Known rows, with every step that occurs
fozar/leso/gugo/vuro: | -.25 | -.23 |  .01 |  .05 |  .23 |  .35 | -.27 | -.41 | -.08 |  .33 | -.30 |  .23 |  .23 |  .21 |  .19 |  .24 | -.18 |
leso/gugo: | -.04 | -.19 | -.04 | -.01 | -.13 |  .36 | -.17 | -.20 |  .09 |  .23 | -.04 |  .15 |  .00 |  .52 |  .08 |  .41 | -.06 |
leso/fozar/gugo/vuro: | -.09 | -.06 | -.04 |  .15 | -.11 |  .39 | -.32 | -.26 |  .02 |  .10 | -.13 |  .15 | -.03 |  .26 |  .26 |  .29 | -.07 |
bavusav/leso: | -.10 | -.25 |  .08 |  .19 |  .02 |  .43 | -.36 |  .01 |  .40 |  .14 | -.22 | -.01 | -.04 | -.18 |  .23 |  .21 |  .11 |
bavusav/leso/fozar: | -.21 | -.09 |  .03 |  .27 | -.14 |  .42 | -.28 | -.04 |  .41 |  .16 | -.19 |  .10 | -.10 |  .18 |  .29 |  .27 |  .10 |
fozar/segaz/leso: | -.17 | -.31 | -.13 | -.15 |  .25 |  .53 | -.20 | -.14 |  .21 |  .31 | -.02 |  .14 |  .06 |  .11 |  .04 |  .39 |  .19 |
gugo/vuro: |  .03 | -.34 |  .27 |  .00 |  .00 |  .54 | -.24 | -.16 | -.07 |  .23 | -.09 |  .05 | -.02 | -.10 |  .18 |  .38 |  .01 |
segaz/bavusav/leso/gugo/fozar: | -.28 |  .10 |  .33 |  .03 | -.17 |  .32 | -.17 | -.28 |  .28 |  .24 | -.08 | -.11 |  .01 |  .41 |  .19 |  .37 |  .34 |
gugo/fozar/segaz: | -.19 | -.15 |  .13 |  .11 |  .06 |  .60 | -.11 | -.24 |  .24 |  .13 | -.23 |  .14 |  .09 | -.15 |  .24 |  .26 |  .25 |
gugo/fozar: | -.14 | -.16 |  .27 |  .07 | -.18 |  .44 | -.12 | -.24 |  .26 |  .17 | -.20 |  .05 | -.01 | -.17 |  .21 |  .30 |  .28 |
fozar/vuro: | -.12 | -.34 | -.14 |  .13 |  .20 |  .51 | -.29 | -.07 |  .03 |  .15 | -.32 |  .18 | -.18 | -.09 |  .13 |  .25 |  .06 |
segaz/bavusav/leso/fozar/vuro: | -.27 |  .03 |  .15 |  .14 | -.08 |  .34 | -.21 | -.14 |  .24 |  .20 | -.12 |  .00 | -.18 |  .35 |  .18 |  .34 |  .35 |
bavusav/leso/gugo/fozar: | -.34 | -.01 |  .14 |  .19 | -.09 |  .51 | -.27 | -.23 |  .39 |  .23 | -.31 |  .05 |  .10 |  .27 |  .35 |  .24 |  .03 |
leso/fozar/segaz: | -.11 | -.12 | -.14 |  .16 | -.06 |  .48 | -.11 | -.12 |  .17 |  .13 | -.05 |  .30 | -.08 |  .38 |  .15 |  .38 |  .10 |
leso/fozar: | -.05 | -.14 |  .01 |  .12 | -.30 |  .32 | -.11 | -.12 |  .20 |  .17 | -.02 |  .20 | -.18 |  .36 |  .13 |  .41 |  .13 |
segaz/fozar/leso/gugo/vuro: | -.27 | -.13 |  .14 | -.05 |  .09 |  .27 | -.35 | -.50 | -.07 |  .26 | -.13 |  .14 |  .08 |  .34 |  .05 |  .30 |  .01 |

Rows
| -.34 | -.13 |  .12 | -.07 |  .08 |  .60 | -.12 | -.32 |  .30 |  .30 | -.17 |  .12 |  .12 | -.01 |  .20 |  .34 |  .33 | -> gugo/fozar/segaz/leso
| -.05 | -.06 | -.18 |  .16 | -.16 |  .26 | -.30 | -.20 |  .17 |  .03 | -.12 |  .16 | -.10 |  .25 |  .19 |  .27 |  .02 | -> leso/fozar/gugo
| -.08 | -.18 |  .14 | -.02 | -.08 |  .52 | -.19 | -.28 | -.11 |  .30 | -.07 |  .14 |  .07 |  .53 |  .17 |  .43 | -.18 | -> leso/gugo/vuro
| -.48 | -.09 |  .02 | -.21 | -.01 |  .50 | -.16 | -.41 |  .18 |  .51 | -.19 |  .16 |  .06 |  .58 |  .15 |  .42 |  .14 | -> segaz/leso/gugo/fozar/vuro
| -.17 | -.22 |  .09 | -.03 |  .09 |  .16 | -.36 | -.36 |  .10 |  .15 | -.12 |  .09 | -.02 | -.07 | -.03 |  .24 |  .22 | -> segaz/fozar/leso
| -.25 | -.09 | -.08 |  .30 |  .04 |  .55 | -.28 | -.05 |  .40 |  .13 | -.22 |  .17 | -.02 |  .21 |  .30 |  .24 |  .08 | -> bavusav/leso/fozar/segaz
| -.16 |  .00 |  .22 |  .01 | -.12 |  .27 | -.21 | -.19 |  .24 |  .23 |  .00 | -.10 | -.04 |  .45 |  .12 |  .39 |  .26 | -> segaz/bavusav/leso/gugo
| -.26 | -.04 |  .02 |  .06 | -.03 |  .57 | -.10 | -.35 |  .14 |  .21 | -.18 |  .22 |  .16 |  .48 |  .23 |  .34 |  .02 | -> leso/gugo/fozar/segaz
| -.22 | -.06 |  .11 |  .06 |  .22 |  .59 | -.22 | -.23 |  .07 |  .20 | -.07 |  .04 |  .12 |  .38 |  .20 |  .35 |  .13 | -> fozar/segaz/bavusav/leso/gugo/vuro
| -.17 |  .08 |  .13 |  .11 | -.13 |  .21 | -.29 | -.19 |  .29 |  .10 | -.05 | -.10 | -.10 |  .28 |  .18 |  .31 |  .32 | -> segaz/bavusav/leso/fozar/gugo
| -.21 | -.23 | -.14 |  .06 |  .18 |  .22 | -.25 | -.33 |  .07 |  .26 | -.28 |  .22 |  .17 |  .20 |  .12 |  .22 | -.09 | -> fozar/leso/gugo
| -.20 |  .00 |  .33 | -.01 | -.09 |  .38 | -.22 | -.25 |  .11 |  .27 | -.02 | -.11 |  .00 |  .46 |  .17 |  .41 |  .19 | -> segaz/bavusav/leso/gugo/vuro
| -.37 | -.01 |  .05 |  .22 |  .06 |  .62 | -.27 | -.22 |  .37 |  .20 | -.32 |  .11 |  .17 |  .29 |  .38 |  .22 |  .02 | -> bavusav/leso/gugo/fozar/segaz
| -.24 | -.21 | -.20 | -.16 |  .21 |  .54 | -.18 | -.24 |  .15 |  .37 | -.02 |  .20 |  .13 |  .51 |  .06 |  .42 |  .06 | -> fozar/segaz/leso/gugo
| -.13 | -.13 |  .04 |  .08 |  .21 |  .48 | -.22 | -.10 |  .23 |  .11 | -.06 |  .00 |  .01 |  .05 |  .13 |  .30 |  .31 | -> fozar/segaz/bavusav/leso
| -.25 | -.10 | -.15 | -.15 | -.10 |  .26 | -.28 | -.28 |  .27 |  .32 | -.01 |  .10 | -.04 |  .41 |  .10 |  .41 |  .15 | -> segaz/leso/fozar/gugo
